What can hang from each mark
q433: q313 q439
q5: q439 q660
q313: q216 q431 q433
q216: q313 q431
q159: q216 q439
q660: q5 q431
q431: q216 q313

Every row comes from one small tree of marks. Brackets hold a mark, then the marks that hang from it, in the order of their numbers. Every link used is in the known rows. Which tree was each row made from?
Known rows
(q5 q660): [-0.08  0.00 -1.77 -0.41  0.32 -1.77  0.33 -0.23  0.82  0.88  0.41  1.33
  1.17 -0.04 -0.12 -1.88 -0.15  1.23 -0.18]
(q431 q216 (q313 q433)): [ 1.65  2.34 -0.63  1.90  1.76 -1.94 -1.76  0.84 -0.14 -1.48  0.70 -1.29
  1.55 -0.08  1.74 -3.54 -0.46 -0.83  0.59]
(q433 q313): [ 0.12 -0.48 -1.08 -0.32  0.93 -0.90 -0.24  1.98  1.50 -1.26  1.32  0.95
  1.14 -0.50 -0.28 -1.66  0.00  1.58 -0.43]
(q216 q313): [ 0.30 -0.39 -1.10  1.21  0.83 -1.23 -0.05  0.83  0.05 -1.17  1.31 -0.35
  1.42  0.75  0.17 -1.30  1.18 -0.15 -1.37]
(q159 (q216 q313 q431) q439): [-0.94 -0.65 -1.53 -0.01  0.98 -1.10 -1.15  0.62 -1.77 -4.10 -0.54 -1.48
  2.81  2.06  1.02  1.95  1.90 -1.67  0.61]
(q159 (q216 (q313 q433) q431)): [ 0.66  0.65 -2.04  1.67  1.78 -0.85 -1.29  1.63 -0.63 -3.92  0.66 -0.94
  2.08  1.68  1.90  0.23  2.22 -1.81 -0.35]
(q5 q439 (q660 q431)): [ 1.16  0.68 -2.43  0.38 -0.47 -2.58 -0.03 -1.44  0.45  2.10 -0.43  2.07
  1.00  0.57 -0.19 -4.75 -1.14  1.83 -0.99]
(q433 (q313 q216 q431) q439): [ 2.62  0.02 -1.49  1.29  1.50  0.00 -1.65  3.21  1.69 -2.56  2.47  2.36
  1.77 -0.39  1.26 -1.54  0.66  1.74 -1.15]
(q431 (q216 q313)): [ 0.19  0.36 -0.53  1.51  0.77 -1.19 -0.25  0.71 -1.02 -1.52  0.28 -0.93
  1.63  0.71  1.03 -1.74  0.62 -0.83 -0.76]
(q431 q216): [ 0.07  0.70 -0.31  0.75  0.51 -1.07  0.03  0.69 -0.57 -0.46 -0.35 -0.59
  1.32 -0.17  0.74 -1.91 -0.81  0.35  0.32]
(q5 q439 q660): [ 0.59 -0.05 -2.37 -0.18  0.35 -1.91  0.54 -0.80  0.58  1.28  0.29  1.43
  0.52  0.42 -0.95 -3.76 -1.81  1.22 -0.31]
(q313 q431): [ 0.66  0.36 -1.17  1.14 -0.16 -1.53 -0.19  0.72  0.44  0.15  1.49  0.95
  1.50  0.16  1.04 -1.90  0.64  0.94 -0.26]
(q660 (q5 q439) q431): [ 2.17  0.13 -2.30  2.00 -0.84 -3.09  0.22 -0.19  0.54  1.88 -0.58  0.66
  0.84 -0.15 -0.14 -4.94 -1.34  2.02 -1.10]
(q660 (q5 q439) (q431 q216 (q313 q433))): [ 3.63  2.53 -2.03  3.44  0.47 -3.92 -1.79 -0.14 -0.14  0.62 -0.65 -0.55
  1.20 -0.15  1.74 -6.87 -1.48  0.11 -0.20]
(q313 q216): [ 1.44  1.28 -0.58  2.08  1.20 -0.62 -0.01  1.17  0.35 -1.06  0.94  0.20
  1.12 -0.36  0.65 -2.10 -0.42  0.93 -0.26]
(q660 (q431 q313)): [ 0.88  1.35 -0.61  1.21 -0.33 -2.71 -1.22 -0.13  0.03  0.30  0.36 -0.13
  2.19  0.25  1.12 -4.05  0.81  0.60 -0.75]
(q431 (q313 q216 q433)): [ 3.04  2.89 -0.88  3.23  2.51 -1.42 -1.89  1.28  0.67 -2.06  1.93 -0.39
  1.28 -0.26  1.64 -3.69 -0.04 -0.18  0.05]
(q660 q431): [ 0.76  0.68 -0.88  1.00 -0.36 -1.89 -0.33  0.19  0.42  0.65 -0.02  0.52
  1.60  0.01  0.61 -2.49  0.40  1.63 -0.91]
(q5 (q660 q431)): [ 0.53  0.77 -1.83  0.21 -0.53 -2.39 -0.25 -0.87  0.72  1.68 -0.28  1.93
  1.67  0.06  0.57 -2.83  0.50  1.86 -0.85]
(q216 (q431 (q313 q433))): [ 1.75  1.98 -1.54  2.11  1.32 -2.03 -1.28  0.88 -0.31 -2.34  1.62 -0.93
  2.21  1.05  1.77 -2.69  0.77 -1.72 -0.41]

Write each row's tree
[ 2.15  0.59 -2.00  3.16 -0.46 -3.17 -0.29 -0.24 -0.99  0.53 -1.03 -0.24
  1.22  0.67  1.03 -5.16 -0.49  0.13 -1.59] : (q660 (q5 q439) (q431 (q216 q313)))
[ 0.36  1.47 -1.30  0.56 -0.59 -2.38 -0.42 -1.01 -0.33  1.40 -1.30  1.41
  1.85  0.01  1.41 -3.15  0.01  1.12 -0.28] : (q5 (q660 (q431 q216)))
[ 0.49  0.64 -0.78  0.77  0.27 -1.29 -0.87  1.78  0.33 -1.29  1.11  1.47
  1.66 -0.29  1.71 -2.47  0.39  0.82  0.13] : (q433 (q313 (q431 q216)))
[ 2.49  0.76 -1.93  1.33  1.79 -1.30 -2.03  1.88  0.20 -2.97  1.75 -0.86
  2.67  1.06  1.48 -1.63  0.57 -1.41 -1.13] : (q216 (q431 (q313 (q433 q439))))
[ 1.08  1.45 -1.93  0.75 -0.51 -2.53 -0.23 -1.56 -0.57  1.79 -1.47  1.50
  1.14  0.48  0.67 -5.13 -1.66  1.11 -0.37] : (q5 q439 (q660 (q431 q216)))
[ 1.85  2.72 -1.25  2.11  0.23 -2.79 -1.42 -0.78  0.22  0.36  0.33  1.56
  2.11  0.11  1.88 -4.89  0.81  0.76 -0.69] : (q5 (q660 (q431 (q313 q216))))
[ 4.14  1.43 -1.84  2.99  2.29 -0.15 -2.22  2.51  1.48 -2.07  2.35  1.30
  1.48 -0.23  1.87 -1.41  0.41  0.94 -0.91] : (q313 q216 q431 (q433 q439))
[ 2.01  0.91 -1.76  2.37 -0.82 -3.03  0.01 -0.31 -0.49  1.54 -1.64  0.09
  0.99 -0.20  0.76 -5.34 -1.87  1.30 -0.52] : (q660 (q5 q439) (q431 q216))
[ 1.21 -0.58 -1.21 -0.03  0.69 -0.50 -1.56  2.77  0.80 -1.93  1.22  1.51
  2.00 -0.20  1.34 -1.37  0.22  1.12 -0.53] : (q433 (q313 (q431 q216)) q439)
[ 3.41  2.60 -1.45  3.76  1.79 -0.91 -1.52  1.53  1.02 -1.36  2.29  1.22
  1.09 -0.29  2.14 -2.46  0.52  0.66 -0.20] : (q313 q216 q431 q433)
[ 2.44  0.16 -1.55  1.68  2.55 -0.39 -1.94  2.16  0.19 -2.80  1.01 -0.87
  1.62  0.53  1.16 -0.72  0.48 -0.73 -1.37] : (q431 (q216 (q313 (q433 q439))))
[-0.45 -0.66 -1.46  0.19  0.72 -1.42 -1.86  0.61 -0.68 -2.57  0.30 -0.23
  2.28  1.17  1.31  1.12  2.14 -0.26  1.00] : (q159 (q216 (q313 q431)) q439)
[ 1.45  0.38 -1.90  0.37  1.84 -0.93 -2.56  2.27 -0.08 -3.92  0.52 -1.24
  2.72  1.07  1.90 -0.46  1.06 -1.32  0.33] : (q159 (q216 (q431 (q313 (q433 q439)))))
[ 2.78  0.85 -1.57  1.67  1.55 -0.66 -2.07  2.02  0.57 -1.42  1.08  0.41
  1.68 -0.03  1.98 -1.25 -0.06  0.34 -0.26] : (q313 (q431 q216) (q433 q439))
[ 1.18  1.10 -2.08  1.53 -0.11 -2.67 -0.56 -1.51 -1.04  0.75 -0.84  1.18
  1.47  1.33  0.94 -4.96 -0.22 -0.01 -1.49] : (q5 q439 (q660 (q431 (q216 q313))))
[ 2.25  0.78 -2.01  2.23 -0.75 -4.01 -0.65 -0.47  0.16  1.52 -0.21 -0.06
  1.35  0.13  0.41 -6.48 -0.98  1.00 -0.87] : (q660 (q5 q439) (q431 q313))
[ 3.68  1.52 -2.55  4.07  0.84 -3.12 -1.26  0.17 -0.19 -0.07 -0.40 -0.23
  0.89  0.45  1.43 -5.21 -0.46 -0.03 -1.56] : (q660 (q5 q439) (q431 (q216 (q313 q433))))
[ 1.65  1.30 -1.14  2.40  2.05 -1.13 -1.24  1.18 -0.26 -2.15  0.90 -0.92
  1.22  0.53  1.48 -1.79  0.59 -1.00 -0.69] : (q431 (q216 (q313 q433)))
[ 2.06  2.39 -2.16  1.37  0.77 -3.31 -2.09 -0.69  1.15  0.66  0.66  1.28
  1.85  0.11  1.53 -4.37  0.92  0.65 -0.58] : (q5 (q660 (q431 (q313 q433))))
[ 2.77  0.88 -2.45  1.50  1.54 -1.75 -2.48  0.48  0.41 -0.93  0.01  1.17
  2.10  0.74  1.79 -1.93  1.28  0.08 -1.99] : (q5 (q660 (q431 (q216 (q313 (q433 q439))))))
[ 2.88  1.14 -2.57  0.58  1.24 -2.53 -2.86  0.23  1.59  0.01  0.77  1.30
  2.20  0.12  1.24 -3.28  0.75  0.95 -1.28] : (q5 (q660 (q431 (q313 (q433 q439)))))
[ 2.70  2.07 -2.69  2.48  1.16 -2.62 -1.51 -1.04 -0.30  0.14 -0.25  1.22
  1.04  1.17  1.31 -4.97 -0.22 -0.24 -1.42] : (q5 q439 (q660 (q431 (q216 (q313 q433)))))
[ 2.87  2.59 -1.49  3.58  2.06 -0.63 -0.76  1.52 -0.07 -2.86  1.50  0.07
  1.65  0.58  1.92 -1.63  0.26 -0.76 -0.65] : (q313 (q216 q431) q433)
[ 1.37 -1.29 -1.79 -0.39  0.74 -0.56 -1.34  2.85  1.84 -1.63  2.11  2.04
  1.86 -0.16  0.48 -0.99  0.79  1.77 -1.11] : (q433 (q313 q431) q439)
[-0.90 -1.05 -1.18 -0.55  1.41 -1.02 -1.41  0.61 -0.61 -2.89 -0.53 -1.23
  1.89  0.89  0.18  1.47  1.24 -0.17  1.05] : (q159 (q216 q313) q439)
